Each row was made from one small tree. The marks that hang from a mark follow it in brackets, in the order of their numbers. Every link used is in the known rows. Write each row's tree.
Known rows
z677{z445}: [2.598, 4.263, -3.480, 0.287, -3.287, -1.018, -0.805, -1.758, -0.638, -1.163, 2.241, -2.027, -1.386, -0.119, -0.041]
z995{z573}: [2.944, 2.115, -1.923, -0.228, -4.127, -3.479, -0.653, 0.342, 0.255, -2.952, 1.913, -2.134, -2.363, 1.666, -1.649]
z995{z573{z926{z291}}}: [3.708, 3.304, -1.666, -0.490, -4.052, -3.110, -1.262, 0.318, 0.898, -2.125, 1.647, -3.139, -1.977, 1.692, -2.346]
z677{z195 z573}: [1.640, 0.077, -2.200, -0.496, -3.253, -2.248, -0.849, 0.069, 0.580, -3.190, 0.512, -1.813, -0.730, 1.241, -0.256]
z27{z671 z677{z195 z573{z995} z797}}: [2.485, -1.811, -1.843, -1.713, -2.435, -3.036, -0.928, -1.675, 0.439, -2.292, 0.889, 0.831, -1.572, 1.466, -0.360]
z677{z27{z671} z445 z573{z926 z995} z797}: [4.009, 2.658, -3.397, 1.069, -0.408, -0.485, -1.329, -4.734, -1.865, -1.266, 0.992, -1.331, -1.796, 2.906, -0.681]
z797{z677{z27 z195 z445 z573}}: [0.779, 2.309, -2.892, 0.548, -0.242, -0.541, -1.669, -3.635, -1.558, -1.276, -0.160, 0.216, -0.468, 0.852, -0.739]
z677{z27 z195 z445 z797}: [1.335, 1.834, -2.265, -0.178, 0.092, 0.617, -0.976, -3.727, -2.200, -3.221, 0.482, 1.636, 0.338, 1.101, 0.675]
z677{z27{z671} z445 z573 z797}: [1.750, 1.816, -3.602, 0.993, 0.385, -0.291, -0.296, -3.448, -1.692, -2.365, 0.660, -0.566, -2.332, 2.821, -0.124]
z797{z677{z27 z195 z573{z995}}}: [2.215, 1.170, -2.239, 0.182, -1.555, -1.582, -1.635, -3.040, -1.499, -1.897, 0.110, -0.143, -0.410, 0.758, -1.662]
z797{z677}: [2.195, 3.088, -1.910, -0.347, -4.277, -3.150, -1.206, -1.397, -0.823, -2.263, 0.487, -0.923, -1.071, -1.375, -1.369]
z27{z677{z445}}: [2.154, 3.074, -3.240, -0.757, -3.611, -1.965, -1.036, -1.891, -0.750, -0.193, 2.490, -0.475, -1.792, -0.893, -0.676]
z27{z677{z797}}: [2.241, 1.085, -1.743, -1.326, -4.795, -3.533, -0.568, -0.851, -0.976, -2.597, 1.155, 0.567, -1.378, -1.165, -1.143]
z995{z573{z926}}: [3.628, 2.948, -1.373, -0.481, -4.658, -3.979, -1.615, -0.115, 0.290, -2.799, 1.578, -2.768, -2.107, 1.595, -1.713]
z677{z27 z195 z445 z573 z797}: [0.833, 0.721, -2.800, 0.683, 0.308, 0.323, -0.724, -3.246, -1.821, -2.900, -0.233, 0.757, -0.146, 2.367, 0.197]
z573{z926 z995}: [5.695, 3.872, -2.105, -0.374, -5.635, -2.838, -1.923, -1.865, -0.577, -1.464, 2.325, -3.228, -0.986, -0.385, -1.369]

Which tree is each row?
[2.705, 0.693, -2.275, -0.544, -3.261, -2.147, -1.757, -2.845, -0.630, -0.728, 0.515, 0.619, -0.143, 0.494, -0.637] => z27{z677{z195 z445 z573{z926 z995} z797}}
[1.364, 2.486, -2.564, -0.051, 0.342, -0.901, -2.405, -4.248, -1.035, -1.277, -0.247, -0.329, -0.977, 1.510, -0.256] => z797{z677{z27{z671} z195 z445 z573{z926}}}
[1.774, 1.562, -1.384, -0.452, -3.580, -3.276, -2.115, -1.533, -0.070, -2.448, -0.898, -1.055, -0.190, -0.129, -1.025] => z797{z677{z195 z573{z926}}}
[1.045, 0.716, -2.081, -0.518, -0.322, -1.799, -1.533, -2.668, -0.815, -2.728, -0.255, -0.069, -1.309, 1.357, -0.741] => z797{z677{z27{z671} z195 z573}}
[2.015, 3.848, -3.185, 0.594, -0.551, -1.400, -2.008, -4.120, -1.460, -0.684, 0.282, -1.382, -2.030, 1.199, -1.024] => z797{z677{z27{z671} z445 z573{z926}}}
[1.214, -0.726, -1.702, -0.122, -1.030, -1.304, -0.511, -1.721, -1.518, -4.583, -0.559, 0.484, -0.305, 2.073, -0.524] => z677{z27 z195 z573 z797}
[2.298, 3.425, -2.449, 0.359, -2.118, -2.006, -1.589, -2.271, -1.202, -1.380, -0.165, -1.884, -1.408, 0.290, -2.572] => z797{z677{z27 z573{z926{z291}}}}
[2.069, 4.064, -3.379, 0.583, -0.063, -0.693, -1.787, -3.778, -0.929, -0.151, 0.328, -1.671, -1.900, 1.262, -1.522] => z797{z677{z27{z671} z445 z573{z926{z291}}}}
[1.788, 4.030, -3.110, 0.125, -0.339, -0.757, -1.495, -4.103, -1.804, -1.102, 1.147, -0.211, -1.856, 0.257, -0.554] => z797{z677{z27{z671} z445}}
[2.954, 0.930, -3.027, -1.305, -1.650, -1.838, -2.136, -3.048, 0.641, 0.200, 1.905, -0.716, -1.809, 1.614, 0.051] => z27{z671 z677{z195 z445 z573{z926 z995}}}
[1.217, -1.239, -1.766, -0.667, 0.210, -1.252, -0.533, -2.084, -0.843, -4.739, -0.290, 0.436, -1.162, 2.966, 0.126] => z677{z27{z671} z195 z573 z797}
[0.930, 0.177, -2.823, 0.161, 1.564, 0.346, -0.729, -3.604, -1.158, -3.075, -0.026, 0.719, -0.993, 3.265, 0.801] => z677{z27{z671} z195 z445 z573 z797}
[3.135, 1.567, -2.610, 0.798, -0.476, 0.023, -1.789, -4.536, -1.997, -1.801, 0.061, 0.013, 0.371, 2.446, -0.338] => z677{z27 z195 z445 z573{z926 z995} z797}
[3.460, 0.163, -1.495, 0.007, -1.864, -1.503, -1.585, -3.012, -1.694, -3.459, -0.270, -0.287, 0.191, 2.105, -1.024] => z677{z27 z195 z573{z926 z995} z797}
[1.894, 0.148, -1.274, -0.353, -1.479, -1.741, -1.452, -2.264, -1.549, -4.387, -0.957, -0.142, -0.056, 1.977, -0.548] => z677{z27 z195 z573{z926} z797}
